Each row was made from one small tree. Brackets hold a mark, then the marks that hang from it, in the order of their numbers. Every link used is in the known rows. Write each row's tree.
In the rows, zero is written as 128.
Known rows
(Z_268 (Z_126 (Z_512 Z_416))): [142 111  80 153 119 165 148 159 158 115 108 106 146 144  95 124 180 119
 152 166 166 186 135 135  96 110 137 143 105 162 157 142 194 150 134 177
 134 153 110  62 150 128 153 154 178 108  60 125 167  91 167 181 114  94
 170 135 144 116 127 139 132 128]
(Z_392 (Z_512 Z_268 Z_416)): [132 139 105 131 103 160 143 139 187 121 121 132 151 171 110 119 174 110
 148 133 160 167 143 127 110 105 146 151 127 149 170 148 154 147 122 149
 117 139 115  34 144 113 162 150 170 111  64 128 151  69 180 170 137 158
 184 124 175 123 149 155 145 117]
(Z_400 (Z_392 (Z_126 Z_268)) (Z_512 Z_416)): [138 107 122 134 123 153 137 131 171 111 101 101 158 218 102 114 191 136
 155 163 171 181  73 133  91 104 143 122 111 144 132 141 193 179 161 181
 112 147 133  44 123  90 173 160 154  89  37 131 148 110 160 194  97 114
 161  77 115 119 156 141 160 137]
(Z_392 Z_126 Z_268 Z_416): [156 123 165 168 126 149 151 134 222 133 138  92 153 205  85 135 173  96
 158 169 163 180 114 136 119 122 140 136 122 157 134 142 135 134 109 148
 168 150 131  44 143 113 159 155 150  95  73 137 136  78 158 168  94 135
 143 115 109 105 119 149 150 126]
(Z_268 (Z_512 Z_126)): [129 139 105 128 108 144 161 154 168 125 130 129 171 148 127 103 184 110
 122 161 149 166 123 139 108 111 134 146 111 144 100 135 140 148 157 152
 162 158 133  62 167 102 148 158 166 101  68 131 153  84 145 161  99 137
 163 123 137 135 133 152 147 144]
(Z_512 Z_126 Z_268): [122 144 105  99 112 144 143 139 173 154 130 149 170 151 133 123 180  98
 138 137 162 121 118 142 106 116 122 153 102 123 148 135 140 149 150 170
 157 151 109  64 169 106 155 179 188 135  63 132 151  72 164 158 103 131
 163  99 154 132 139 149 152 134]
(Z_268 (Z_126 Z_512)): [140 115  91 161 135 165 149 164 152 130 116 102 141 127  93 140 184  99
 140 168 149 165 140 140  94 103 128 151  93 158 144 133 187 148 150 160
 154 153 106  85 154 134 160 160 166 119  60 133 164  95 146 152 106  96
 158 127 122 122 124 143 138 131]
(Z_392 Z_126 Z_512): [145 120 125 165 119 156 155 130 201 139 125 105 157 181  86 135 175  89
 140 148 139 162 130 128 117 108 155 141 122 156 139 145 148 156 130 155
 153 142 126  57 147 124 147 144 127  84  61 141 148  79 161 143 117 142
 166 130 134 101 134 154 149 128]
(Z_400 (Z_392 Z_268) (Z_512 Z_416)): [124 154 121 149 119 135 142 151 176 121 115  91 158 193  96 108 172 151
 145 172 194 198  80 137  99 112 129 119 106 161 136 145 179 147 126 161
  96 147 139  54 125  97 183 158 163  97  70 115 142  77 167 192 111 144
 153  76 126 144 153 146 160 131]
(Z_392 Z_416): [137 111 119 170 137 144 159 135 178 109 133 117 143 161 102 143 173  91
 163 169 133 161 135 139 109 118 137 155 125 159 143 137 150 149 138 109
 154 138 135  54 140 127 151 163 155 129  68 127 153  71 143 161 116 132
 145 134 134 138 131 146 153 139]
(Z_268 (Z_126 Z_392)): [145 102  82 157 130 139 145 148 149 122 120 116 133 164 115 152 163 112
 162 170 156 124 113 142 112 121 132 151 102 166 141 152 182 154 153 170
 142 141 104  70 130 129 142 163 164 135  62 139 144  92 156 151 114  65
 135 134 146 143 156 135 147 140]
(Z_392 Z_512): [134 133 110 163 127 151 157 140 174 125 123 114 147 145  97 139 172  89
 143 154 138 146 137 130 105 107 140 148 117 151 138 140 150 157 142 117
 143 134 132  61 145 126 155 149 134 105  71 133 151  68 155 146 127 149
 159 138 144 126 137 155 148 131]
(Z_400 (Z_392 Z_416)): [152 121 119 152 134 134 157 139 179  97 123 117 135 177  98 131 170 100
 174 168 143 183 100 144 108 111 144 164 132 153 147 142 168 150 142 105
 122 126 139  71 121 130 160 170 156 127  60 129 150  77 133 157 115 132
 140 102 119 146 143 146 168 125]
(Z_268 Z_126 (Z_512 Z_416)): [148 121  85 147 101 142 148 158 164 108 129 105 155 168 101  97 171 132
 144 171 174 205 146 137 117 104 146 136 134 175 128 156 166 149 141 178
 126 160 116  48 151 106 146 140 173  99  54 124 150  91 161 164 115 115
 168 135 149 120 143 144 143 138]
(Z_126 Z_512): [130 125 108 167 155 160 156 160 159 123 117 108 151 123  96 137 180  97
 127 164 129 149 147 139  94 113 124 153  98 152 138 129 181 157 147  91
 157 148 128  85 143 135 160 165 157 118  73 129 172  85 146 153 105 124
 150 130 114 132 126 152 129 141]
(Z_126 (Z_268 Z_512) (Z_392 Z_416)): [157  87 130 154 137 154 154 150 161  79 120 124 122 169 123 143 185 125
 150 178 125 186 118 152  91 110 141 163 111 160 113 129 190 158 162  92
 159 130 137  25 112 112 173 147 136 122  61 136 155 125 138 191 107 101
 145 130 125 145 139 151 141 145]
(Z_126 (Z_268 Z_512) Z_392): [140 104 115 148 142 148 145 154 140 108 118 122 133 152 125 141 183 128
 132 174 138 147 117 146  88 112 135 156 108 159 100 126 195 173 181  88
 150 140 137  46 113 107 170 152 135 123  75 138 154 120 148 178 105 100
 142 131 123 146 157 151 130 153]
(Z_268 (Z_126 (Z_392 Z_416))): [159  83  94 159 124 146 148 128 164  96 122 119 120 179 114 153 164 113
 176 173 146 162 109 145 111 121 133 154 110 174 148 156 179 145 136 163
 155 127 106  52 128 137 143 159 168 136  63 133 147  93 144 160 115  70
 139 128 140 136 142 132 155 133]
(Z_400 (Z_392 Z_126) Z_512): [130 122 121 149 133 144 145 133 172 124 116 100 161 203  94 113 178 118
 129 162 155 177  85 142 112  98 129 119 127 151 132 146 168 159 149 172
 125 142 127  94 130 114 163 178 153  99  49 141 148  94 147 150  95 122
 157  77 108 126 150 139 172 133]
(Z_268 (Z_126 Z_392 (Z_512 Z_416))): [149  92  69 152 126 161 144 153 145 101 102 113 135 158 115 139 175 128
 154 163 164 174 124 131  87 114 135 147  92 169 155 147 218 157 134 175
 133 141  99  57 123 136 145 150 181 117  60 129 168 107 160 183 120  61
 158 132 143 132 147 130 135 131]
(Z_126 Z_392 (Z_512 Z_268 Z_416)): [140 112  97 126 139 167 135 158 153 116 106 140 142 167 132 129 177 135
 135 144 149 157 131 134  85 113 128 164  92 146 179 143 203 154 129 110
 123 136 106  56 115 132 160 162 194 126  67 133 172 103 172 188 114 104
 169 117 153 144 155 151 127 130]
(Z_512 Z_126 Z_416): [126 126  84 132 105 141 158 140 181 132 122 132 177 160 127 117 178 104
 163 150 165 139 114 129  90 130 139 135 111 135 143 148 151 154 140 183
 145 161 130  37 164 104 139 158 180 104  63 123 157  62 166 178 110 130
 163 129 157 132 145 139 153 141]
(Z_400 (Z_392 Z_268)): [147 162 134 148 136 130 147 156 174 135 119  95 150 169  87 123 170 113
 153 169 181 159  86 143 108 117 124 152 107 156 125 138 167 149 135 109
 111 150 135  76 134 112 178 172 159 115  79 132 139  73 151 153 106 146
 131  93 113 147 151 160 156 131]
(Z_392 (Z_126 Z_268) Z_416 Z_512): [159  96 150 160 117 172 156 119 213 109 119 109 138 195  94 154 188  83
 168 158 136 189 118 145  95 107 164 146 122 146 136 126 151 164 145 155
 172 125 134  20 142 108 169 135 112  91  54 142 150 100 146 181 112 134
 161 130 124 100 116 153 149 125]

Which tree is each row?
[119 137  94  94 100 145 141 140 183 144 123 152 175 171 136 110 180 112
 154 132 176 140 118 134  97 121 134 146 109 122 157 146 143 147 132 188
 141 153 110  39 163 103 150 170 207 123  58 125 153  67 174 178 110 136
 171 107 168 124 149 147 155 130] -> (Z_512 Z_126 Z_268 Z_416)
[152  94 114 176 129 155 158 124 183  86 123 126 123 173 119 159 164 107
 162 158 116 177 122 137 102 114 146 155 122 165 144 149 161 146 123 121
 152 115 123  36 117 139 156 139 129 114  75 135 154  86 145 174 139 121
 154 142 153 140 136 150 157 129] -> (Z_126 (Z_392 Z_416 Z_512))
[130 147  96  95  83 159 145 135 200 131 123 149 170 181 131 110 177 109
 147 124 172 172 118 132  94 110 145 149 107 130 159 148 138 142 126 201
 138 144 112  28 166 103 159 146 179  99  58 125 153  69 178 181 127 154
 191 111 176 117 141 157 155 118] -> (Z_392 (Z_512 Z_126 Z_268 Z_416))
[153 163 129 148 102 141 144 151 195 103 112  97 147 186  93 113 164 123
 163 158 191 199  87 126 101 105 154 149 113 156 138 149 162 145 112 136
  91 140 139  37 128 105 178 138 144  90  74 124 141  69 170 179 131 169
 160 102 145 137 150 165 155 112] -> (Z_400 (Z_392 Z_268 (Z_512 Z_416)))
[106 124  86 131 105 151 154 134 164 127 119 126 180 172 129 105 182 134
 144 160 163 164 102 129  92 117 131 109 110 139 135 144 151 147 142 218
 148 160 132  47 159  88 147 156 172 103  61 111 149  72 169 193 108 126
 173 108 157 127 140 132 163 142] -> (Z_400 (Z_512 Z_126 Z_416))
[145  90 113 173 151 166 158 143 162  85 115 124 125 150 117 156 177 114
 147 170 112 173 127 146  88 117 128 160 100 162 148 134 198 143 135  87
 164 127 121  64 109 145 159 156 153 122  74 135 176 101 136 177 112  88
 149 133 123 147 121 149 141 131] -> (Z_126 (Z_392 Z_416) Z_512)
[158 102  75 161 102 151 145 133 166 101 112 117 134 180 114 139 162 124
 169 156 169 173 112 129  98 112 155 142 113 173 155 160 187 152 129 192
 121 130 103  30 129 127 142 136 153 104  60 129 150  90 170 170 139  94
 165 140 175 134 155 137 148 125] -> (Z_268 (Z_126 (Z_392 (Z_512 Z_416))))
[146 133 102 125  98 156 135 143 179 133 128 126 137 160 103 130 170 105
 146 146 168 161 136 146 122  95 139 156 110 155 160 146 154 144 136 191
 140 141  93  63 163 122 161 154 160 125  54 140 137  82 170 146 133 134
 171 110 161 112 137 152 151 118] -> (Z_392 (Z_512 (Z_268 Z_126)))
[140 101 106 144 127 148 146 154 144  92 112 124 139 169 126 129 183 142
 142 170 153 170 122 137  88 116 141 152 112 160 113 136 199 168 166 105
 130 144 135  15 110 103 169 142 154 112  61 127 157 118 161 198 108  96
 154 137 141 144 163 148 130 150] -> (Z_126 (Z_268 (Z_512 Z_416)) Z_392)
[147 105  80 117 110 144 126 137 157 120 114 135 138 189 131 132 161 136
 162 149 181 145 119 140 112 116 126 154 113 158 173 159 189 153 135 186
 119 141  89  45 129 121 148 163 201 142  57 131 144  92 179 173 121  77
 161 115 175 135 165 138 145 129] -> (Z_512 (Z_268 (Z_126 Z_392)) Z_416)
[162  88  99 165 110 158 146 124 175  88 119 118 114 184 112 160 161 112
 178 167 144 189 116 145 107 108 144 154 117 172 149 153 175 136 129 180
 150 116 107  39 133 137 151 135 146 117  62 137 147  97 149 162 136  89
 156 134 163 127 131 140 156 121] -> (Z_268 (Z_126 (Z_392 Z_416 Z_512)))
[141 139 132 159 129 138 146 163 167 116 129 102 141 161 119 127 166 134
 124 179 163 167 115 147 111 116 122 148 107 168  99 134 174 143 136  97
 140 153 136  54 123 112 173 149 148 106  88 137 139  98 159 167 102 117
 143 125 126 143 146 161 131 139] -> (Z_126 (Z_392 (Z_268 Z_512)))
[146 106 125 148 112 159 146 146 190 115 120 112 165 190 104 108 191 118
 139 163 166 185 125 137  99 108 154 138 124 158 111 136 167 171 155 146
 142 155 137  23 142  93 159 139 150  84  47 134 151 112 166 191  92 130
 169 129 121 101 142 150 134 145] -> (Z_392 (Z_126 (Z_268 (Z_512 Z_416))))
[134 113  88 124 102 139 153 148 165  98 118 139 160 184 152 103 174 139
 131 155 157 178 106 137  94 118 144 140 112 148 113 155 167 152 143 163
 139 152 124  30 134 105 144 147 178  91  63 132 157  96 161 188 111 105
 167 129 160 141 155 145 150 142] -> (Z_268 (Z_512 (Z_126 Z_392) Z_416))
[161 125 167 166 113 145 156 142 220 121 148  94 151 205  87 110 174 115
 133 177 167 226 127 149 122 103 143 134 128 171 103 139 138 130 112 137
 166 158 138  40 149 103 168 138 147  73  72 137 136  95 152 173  84 145
 157 113 114 100 116 156 147 131] -> (Z_392 Z_126 (Z_268 Z_512) Z_416)
[132 124  98  94 123 142 137 140 160 139 120 161 157 163 154 139 173 114
 138 140 152 110  99 146  98 122 120 160  96 131 147 146 156 151 151 157
 153 140 103  60 145 118 155 178 189 137  71 140 149  82 163 163 106 100
 150 105 161 143 154 148 151 134] -> (Z_512 (Z_126 Z_392) Z_268)
[108 129 101 126 121 147 140 141 166 119 122 130 162 177 118 109 178 138
 141 150 161 159 135 134 113 109 121 124 118 148 164 143 163 147 135 175
 123 148 114  55 140 102 162 163 190 119  62 121 151  76 175 188 115 140
 180  99 159 127 154 142 152 135] -> (Z_400 (Z_512 Z_268 Z_416))
[153  88 143 163 130 156 157 125 198 119 129 109 145 191  98 147 187  86
 169 164 143 157 109 138 101 115 149 146 118 145 141 129 154 168 152 139
 171 140 135  34 141 110 160 159 141 111  50 142 148 102 147 173  93 113
 143 127 107 103 125 142 145 137] -> (Z_392 (Z_126 Z_268) Z_416)
[143 126 129 133 145 170 141 155 190 148 121 125 159 167 101 124 185  97
 113 139 144 156 139 145 111  98 124 156 102 142 163 133 170 154 135 125
 155 150 106  87 152 130 167 172 181 107  51 148 162  98 163 157  90 124
 171 101 113 104 127 155 133 127] -> (Z_392 (Z_126 (Z_512 Z_268)))
[156 145 145 152 125 132 149 144 190 106 126  95 134 179  92 129 167 111
 174 176 170 196  85 145 112 116 135 155 119 155 138 138 161 131 123 105
 117 134 139  53 128 119 180 165 155 114  77 125 137  73 143 177 109 151
 132  91 113 147 136 162 165 122] -> (Z_400 (Z_392 Z_268 Z_416))
[147 130 133 131 118 160 141 132 206 149 129 126 157 188 104 124 175  91
 129 132 152 160 131 137 121 100 140 150 122 146 159 141 139 151 124 156
 146 138 109  60 150 121 158 149 152 103  59 151 146  78 168 145 115 151
 179 105 141 104 140 154 149 121] -> (Z_392 Z_126 (Z_512 Z_268))
[121 127 109 108 118 151 147 136 148 118 106 126 157 170 127 122 196 123
 147 166 158 158  62 153  79 105 131 136  92 127 115 125 179 167 188 178
 136 146 136  65 145  81 184 179 153 121  50 126 152  98 144 191 100 115
 147  71 119 149 145 141 171 142] -> (Z_400 Z_392 (Z_512 (Z_126 Z_268)))
[162 126 133 169  99 145 151 141 208 106 135  92 129 175  88 137 168 100
 182 179 176 213 113 148 110 108 149 142 116 171 136 139 149 119 113 186
 156 139 119  30 160 111 169 130 134  95  72 131 133  81 158 166 126 137
 153 122 143 113 115 152 154 113] -> (Z_392 (Z_268 Z_126) Z_416 Z_512)
[149 141 144 156 105 147 148 156 207 131 133  91 166 205  91  93 175 125
 124 169 189 203 125 129 117 112 145 125 128 168 110 145 144 141 111 151
 134 168 136  30 145  93 163 138 158  65  69 137 139  87 178 178  88 147
 165 118 124 102 137 152 138 135] -> (Z_392 Z_126 (Z_268 (Z_512 Z_416)))
[127 116  98 117 108 148 154 136 174 127 114 133 168 158 130 132 195 102
 170 155 173 135  94 133  70 126 143 142  95 126 134 131 161 170 167 176
 152 155 132  14 156  88 157 156 168 116  54 121 157  86 171 202 105 117
 151 126 142 133 140 142 143 147] -> (Z_512 (Z_126 Z_268) Z_416)
